Each row was made from one small tree. The marks that hang from a mark follow it in brackets, in alphabetical order. Every link used is in the known rows. Write each row's tree.
Known rows:
fizi[bonob zuka[tugek vokelo[dapin]]]: [ 2.31  0.67  1.76  0.94 -2.26 -4.43 -0.52 -0.10  1.34 -3.82  0.83 -0.07
  0.72 -5.22  0.89  2.91  0.26 -1.84 -0.45 -2.21 -3.04 -3.31]
fizi[bonob[tugek vokelo]]: [ 2.41 -1.98 -1.00  3.48 -1.25 -1.21  1.26  1.09  1.17 -2.67  1.61  2.52
 -0.34 -3.11 -0.11  2.43  0.84 -3.15 -0.52 -3.67 -1.57 -1.38]
tugek[bonob[vokelo]]: [-0.39  1.66  0.58  2.41 -0.72  0.69 -0.83 -0.48  0.20 -2.14 -3.23  0.38
  0.38 -0.15  0.39  0.38  0.75 -0.29  0.56 -1.29  0.07 -0.33]
fizi[bonob]: [ 0.63 -0.83  0.38  0.34  0.04 -0.83  1.11  0.38  1.62 -1.68  1.69  0.12
 -0.66 -2.75 -0.80 -0.69  0.99 -0.80 -0.33 -1.44 -1.15 -0.62]
fizi[bonob[vokelo[dapin]] zuka[tugek]]: [ 2.70 -0.37  1.71  2.08 -1.75 -4.81  0.14  1.18  0.85 -4.06  0.60  0.48
 -0.03 -5.26  1.48  3.44  0.97 -2.92 -1.00 -3.88 -2.41 -3.28]
tugek[bonob[fizi vokelo[dapin zuka]]]: [ 1.60  3.18 -0.19  2.98 -1.16  0.90 -2.37 -0.85 -1.22 -2.57 -3.98  0.43
  0.98 -1.34  1.21  1.38  0.96 -0.39 -0.27  0.19 -2.13  0.64]
bonob[fizi[zuka] vokelo[dapin]]: [ 3.43  1.38  0.27  3.45 -0.72 -2.00 -4.20  0.18 -2.56 -2.96 -1.45  1.38
 -0.21 -2.08  1.37  4.52  1.11 -2.05 -1.40 -2.00 -2.78 -0.17]
fizi[zuka[tugek]]: [ 0.95  0.68  2.11 -0.37 -1.35 -3.40 -0.74  0.34  1.38 -1.42 -1.26 -0.77
  0.58 -1.88  1.93  1.37 -0.71 -1.18 -0.96 -1.70 -0.06 -1.35]
vokelo[bonob[fizi[zuka]] dapin]: [ 2.70  3.28  0.71  0.19 -0.94  0.89 -2.15  0.32 -2.15 -0.34 -1.44 -1.99
  2.14 -2.43 -0.05  2.74 -1.37  2.34 -2.93  0.05 -2.57 -0.70]
vokelo[bonob[fizi tugek] dapin zuka]: [ 4.98  3.15 -1.69  1.94 -2.72  2.21 -0.36  0.20 -2.22  0.52 -1.88  0.11
  3.37 -3.26  0.83  3.32 -1.83  0.80 -3.30  2.28 -3.50 -0.33]
busus[dapin]: [-1.24  0.92  0.37 -0.89 -0.01  1.40 -1.18  1.31  0.20 -1.23 -0.64 -2.81
 -0.60 -0.24 -0.66  0.65  0.20 -1.32  0.95  0.33  0.96  1.77]
bonob[vokelo]: [ 1.46 -0.68 -0.90  2.74 -0.67 -0.14 -0.76  0.48 -1.07 -1.78 -0.47  2.13
 -0.40 -0.35  0.01  2.40  1.44 -2.04  0.41 -1.45 -0.09 -0.72]
zuka[tugek vokelo[dapin]]: [ 1.22  1.23 -1.52 -0.20 -2.87 -0.50 -0.71  0.08 -1.60 -1.59  0.19  0.33
  2.85 -1.97  0.63  5.08 -0.92 -1.34  1.74  0.16 -1.75 -1.81]
zuka[tugek[bonob[fizi]]]: [-0.21  2.12  0.21 -1.26 -1.38  0.73 -1.26  0.53  1.35 -1.80 -2.93 -1.87
  2.02 -1.50  1.40  1.54 -0.84 -0.69  0.55 -1.16  0.44  1.59]
vokelo[zuka]: [ 1.88  0.84 -0.69  0.92 -1.29 -0.10  0.63 -1.00  0.04  0.21 -0.94  0.96
  0.35 -1.28  0.81 -0.67  0.80 -0.43 -0.55  2.93 -1.04  0.08]
vokelo[dapin zuka[tugek[bonob]]]: [ 1.75  2.40 -0.64  0.10 -2.38 -0.94  1.20 -0.27 -1.75 -0.11 -2.00 -0.83
  2.55 -2.69  2.23  2.00 -0.64 -0.13 -0.06  2.64 -2.56 -1.39]
zuka[tugek[bonob[fizi]] vokelo[dapin]]: [ 1.02  3.40 -0.98  0.16 -2.84  0.44 -2.40 -0.64 -0.90 -2.85 -2.35 -0.48
  3.29 -2.08  1.04  4.45 -1.08 -0.71  1.69 -0.06 -2.17 -0.42]
vokelo[bonob zuka]: [ 2.95  2.44 -0.61  0.66 -2.22  2.59  0.58 -0.49  0.35  0.50 -2.27 -0.15
  1.83 -2.20 -0.52 -0.50 -0.01  1.38 -2.27  2.98 -0.73 -0.24]
bonob[tugek vokelo]: [ 2.38 -1.50 -1.79  4.44 -1.81 -0.66  0.23  1.23 -0.49 -1.40 -0.11  3.63
  0.66 -0.57  0.82  4.58 -0.33 -3.57 -0.29 -3.09 -0.29 -1.28]
bonob[fizi tugek vokelo[zuka]]: [ 4.97  0.19 -2.73  5.09 -2.34  0.68 -2.56  0.51 -0.63 -2.27 -1.77  3.96
  0.77 -1.90  1.60  4.78  0.54 -4.24 -1.48 -1.22 -1.88  1.54]
tugek[bonob[fizi[zuka] vokelo[dapin]]]: [ 1.22  3.03  1.25  2.81 -0.65 -0.58 -3.26 -0.70 -0.89 -3.23 -3.95 -0.10
  0.59 -1.28  1.51  1.81  0.53 -0.29 -0.58 -1.71 -1.79  0.01]

Write each row's tree:
[ 4.18  1.53 -2.22  2.83 -2.03  0.11 -3.00  0.45 -2.84 -2.36 -1.64  1.78
  1.12 -2.89  1.56  4.99  1.38 -2.80 -0.37  0.32 -2.67  0.91]
bonob[fizi vokelo[dapin zuka[tugek]]]
[ 0.37  2.72 -0.75  0.13 -3.09 -0.07 -0.92 -0.48 -0.90 -2.44 -1.83 -0.56
  3.32 -1.85  1.01  4.06 -1.19 -0.67  2.00 -0.03 -1.78 -1.71]
zuka[tugek[bonob] vokelo[dapin]]
[ 3.23  2.28  0.30  1.30 -1.74  1.68 -1.92  0.66  1.10 -0.83 -2.17 -0.50
  1.89 -1.94  0.08  2.30 -1.89  0.32 -3.32 -1.60 -0.73  0.69]
vokelo[bonob[fizi[zuka] tugek]]
[ 2.57  3.08 -1.71 -0.32 -3.51  1.96 -2.37  0.35 -1.45 -1.91 -1.05 -0.74
  3.78 -2.97 -0.21  5.53 -1.42 -0.23  0.22  0.16 -1.91 -0.63]
zuka[tugek vokelo[bonob[fizi] dapin]]
[ 0.82  2.75  0.09  2.55 -0.43  0.87 -2.74 -0.42 -1.27 -2.65 -3.40  0.00
  0.81 -0.84  0.80  1.81  0.50 -0.13  0.10 -1.19 -1.55  0.70]
tugek[bonob[fizi vokelo[dapin]]]
[ 1.64 -1.13 -0.40  2.37 -0.47 -1.44  0.85  0.79 -0.74 -2.60  1.93  1.30
 -0.50 -3.28 -0.34  1.90  1.59 -1.87 -0.02 -2.15 -2.38 -1.95]
fizi[bonob[vokelo[dapin]]]
[ 3.36 -1.17  1.53  4.15 -1.51 -4.94  0.53  0.79  0.77 -3.32  1.15  2.08
 -0.35 -4.42  1.47  3.29  0.29 -3.23 -1.98 -4.35 -3.14 -3.58]
fizi[bonob[tugek vokelo[dapin]] zuka]
[ 3.95 -0.59 -2.25  5.08 -2.65 -1.35  0.98  0.61 -2.40 -0.95 -0.35  3.95
  1.52 -1.85  1.85  5.23 -0.39 -3.48 -0.74 -0.74 -2.67 -2.40]
bonob[tugek vokelo[dapin zuka]]
[ 2.71 -0.62 -0.90  2.33 -1.66 -1.59  1.23  0.76 -0.25 -2.65  1.30  1.30
  0.24 -4.44  0.33  2.31  1.91 -2.39 -0.11 -1.14 -2.69 -1.83]
fizi[bonob[vokelo[dapin zuka[tugek]]]]
[ 0.03  1.59 -0.17  0.20 -1.94 -0.16 -0.05  0.97 -0.04 -2.00 -2.29 -0.88
  2.14 -1.69  1.55  3.00 -0.64 -1.13  0.99 -1.54  0.06 -0.60]
zuka[tugek[bonob[vokelo[dapin]]]]
[ 1.11  2.50  2.02  0.74 -2.39 -3.20 -1.64 -0.80  0.28 -2.64 -2.27 -0.48
  1.80 -2.19  1.92  2.81 -0.95 -0.70  0.09 -0.99 -1.80 -2.58]
fizi[zuka[tugek[bonob] vokelo[dapin]]]
[ 2.33  1.80 -1.43  2.01 -2.70  1.42 -0.62 -0.61 -1.75 -0.70 -0.29  1.02
  2.86 -1.34 -0.72  4.24 -1.58  0.43 -0.43  0.33 -2.51 -2.44]
zuka[vokelo[bonob[tugek] dapin]]
[ 0.55  3.74  1.59  1.32 -0.71 -0.25 -3.38 -1.55  0.24 -2.52 -3.81 -0.98
  0.99 -0.94  1.19  0.32 -0.29  0.80 -0.45 -0.46 -1.85  0.70]
tugek[bonob[fizi[zuka[vokelo[dapin]]]]]
[ 3.49  1.19 -0.03  2.86 -1.55 -1.18 -3.58 -0.42  0.99 -2.01 -1.41  2.09
  0.82 -1.44  1.61  3.57 -1.45 -2.50 -1.79 -2.10 -2.04  0.97]
bonob[fizi[zuka[vokelo]] tugek]
[ 2.58 -0.01 -1.61  2.66 -2.39 -0.35 -0.18  0.52 -0.68 -1.77 -1.26  2.33
  0.59 -1.89  0.97  2.97  1.78 -2.86  0.30  0.19 -0.52 -0.70]
bonob[vokelo[zuka[tugek]]]
[ 0.94  2.35  2.03  0.69 -2.35 -2.68 -1.95 -0.93  1.64 -2.87 -2.73 -0.25
  1.36 -1.84  1.64  1.99 -0.59 -1.14 -0.08 -1.23 -0.66 -1.74]
fizi[zuka[tugek[bonob] vokelo]]
[ 2.38 -0.95  2.23  2.36 -0.90 -4.27  0.73  0.31  2.95 -2.43  0.96  0.86
 -0.55 -3.79  1.18  0.67 -0.37 -2.14 -2.18 -3.63 -2.12 -2.28]
fizi[bonob[tugek] zuka]
[ 3.09  0.76  0.46  2.20 -0.96 -1.35 -2.78  0.20  1.08 -1.44 -1.42  1.09
  0.55 -1.40  1.95  2.77 -1.54 -2.11 -2.39 -2.43 -1.49  1.33]
bonob[fizi[zuka] tugek]
[ 3.02  2.50 -0.97 -0.35 -3.30  2.38  0.87  0.45  0.74  0.03 -2.33 -0.98
  2.86 -3.16  0.24  1.07 -0.41  0.55 -1.78  2.45 -0.23 -0.03]
vokelo[bonob zuka[tugek]]
[ 2.51 -0.94 -0.85  2.25 -1.68 -1.14  0.99  0.63  1.09 -2.93  0.87  1.61
 -0.32 -4.04  0.06  1.30  2.15 -2.82  0.02 -1.28 -1.54 -0.95]
fizi[bonob[vokelo[zuka[tugek]]]]
[ 2.95 -0.43  1.47  3.10 -1.86 -4.00 -0.42 -0.67  2.75 -3.52  1.00  2.02
 -0.08 -3.92  0.60  1.78 -0.09 -2.40 -1.33 -2.97 -2.86 -2.94]
fizi[bonob[tugek] zuka[vokelo]]
[ 2.78  1.88 -0.76  0.94 -1.54  3.31 -1.62  0.82  0.52 -0.26 -1.68 -0.38
  2.22 -1.53 -0.54  2.29 -1.82  0.46 -2.70 -1.18 -0.45  1.34]
vokelo[bonob[fizi tugek]]
[ 2.47  2.06  0.70  1.25 -0.64 -0.76 -4.55 -1.10  0.32 -2.38 -1.69  0.46
 -0.18 -1.38  0.70  1.59  0.43 -0.84 -1.21 -0.41 -1.63  1.38]
bonob[fizi[zuka[vokelo]]]
[ 3.08  2.55 -1.67  1.93 -2.49  2.14 -2.20 -0.64 -1.89 -1.16 -0.65  1.02
  2.82 -1.62 -0.67  4.64 -1.42  0.22 -0.70  0.40 -2.93 -1.07]
zuka[vokelo[bonob[fizi tugek] dapin]]
[ 0.80  2.37  0.17  2.87 -1.33  0.09 -0.28 -0.78 -1.15 -1.88 -3.29  0.66
  1.06 -1.00  1.12  0.81  0.73 -0.26  0.13  0.40 -1.52 -1.22]
tugek[bonob[vokelo[dapin zuka]]]
[ 2.33  1.48 -1.11 -0.08 -2.15 -1.35  1.34  0.14 -2.25  0.36 -0.47 -0.24
  2.13 -2.72  2.01  2.50 -0.56 -0.65 -0.16  2.86 -2.64 -1.48]
vokelo[dapin zuka[tugek]]
[ 3.85  0.01 -2.39  4.70 -1.51 -0.05 -2.48  1.12 -2.78 -2.03 -0.54  3.01
  1.17 -1.50  1.49  6.57 -0.72 -3.59 -1.10 -2.89 -2.65  0.43]
bonob[fizi tugek vokelo[dapin]]
[ 3.12  2.39 -1.06  1.10 -1.57  2.18 -0.89  0.99 -2.26  0.25 -0.86 -0.83
  3.09 -2.21  0.13  4.19 -2.61  1.22 -2.79 -0.57 -2.50 -0.23]
vokelo[bonob[fizi tugek] dapin]
[ 0.61  2.02  0.19  2.78 -1.45  0.52 -0.57 -0.95  0.21 -2.22 -3.67  0.87
  0.64 -0.61  0.77  0.02  1.22 -0.49  0.25  0.14 -0.46 -0.30]
tugek[bonob[vokelo[zuka]]]
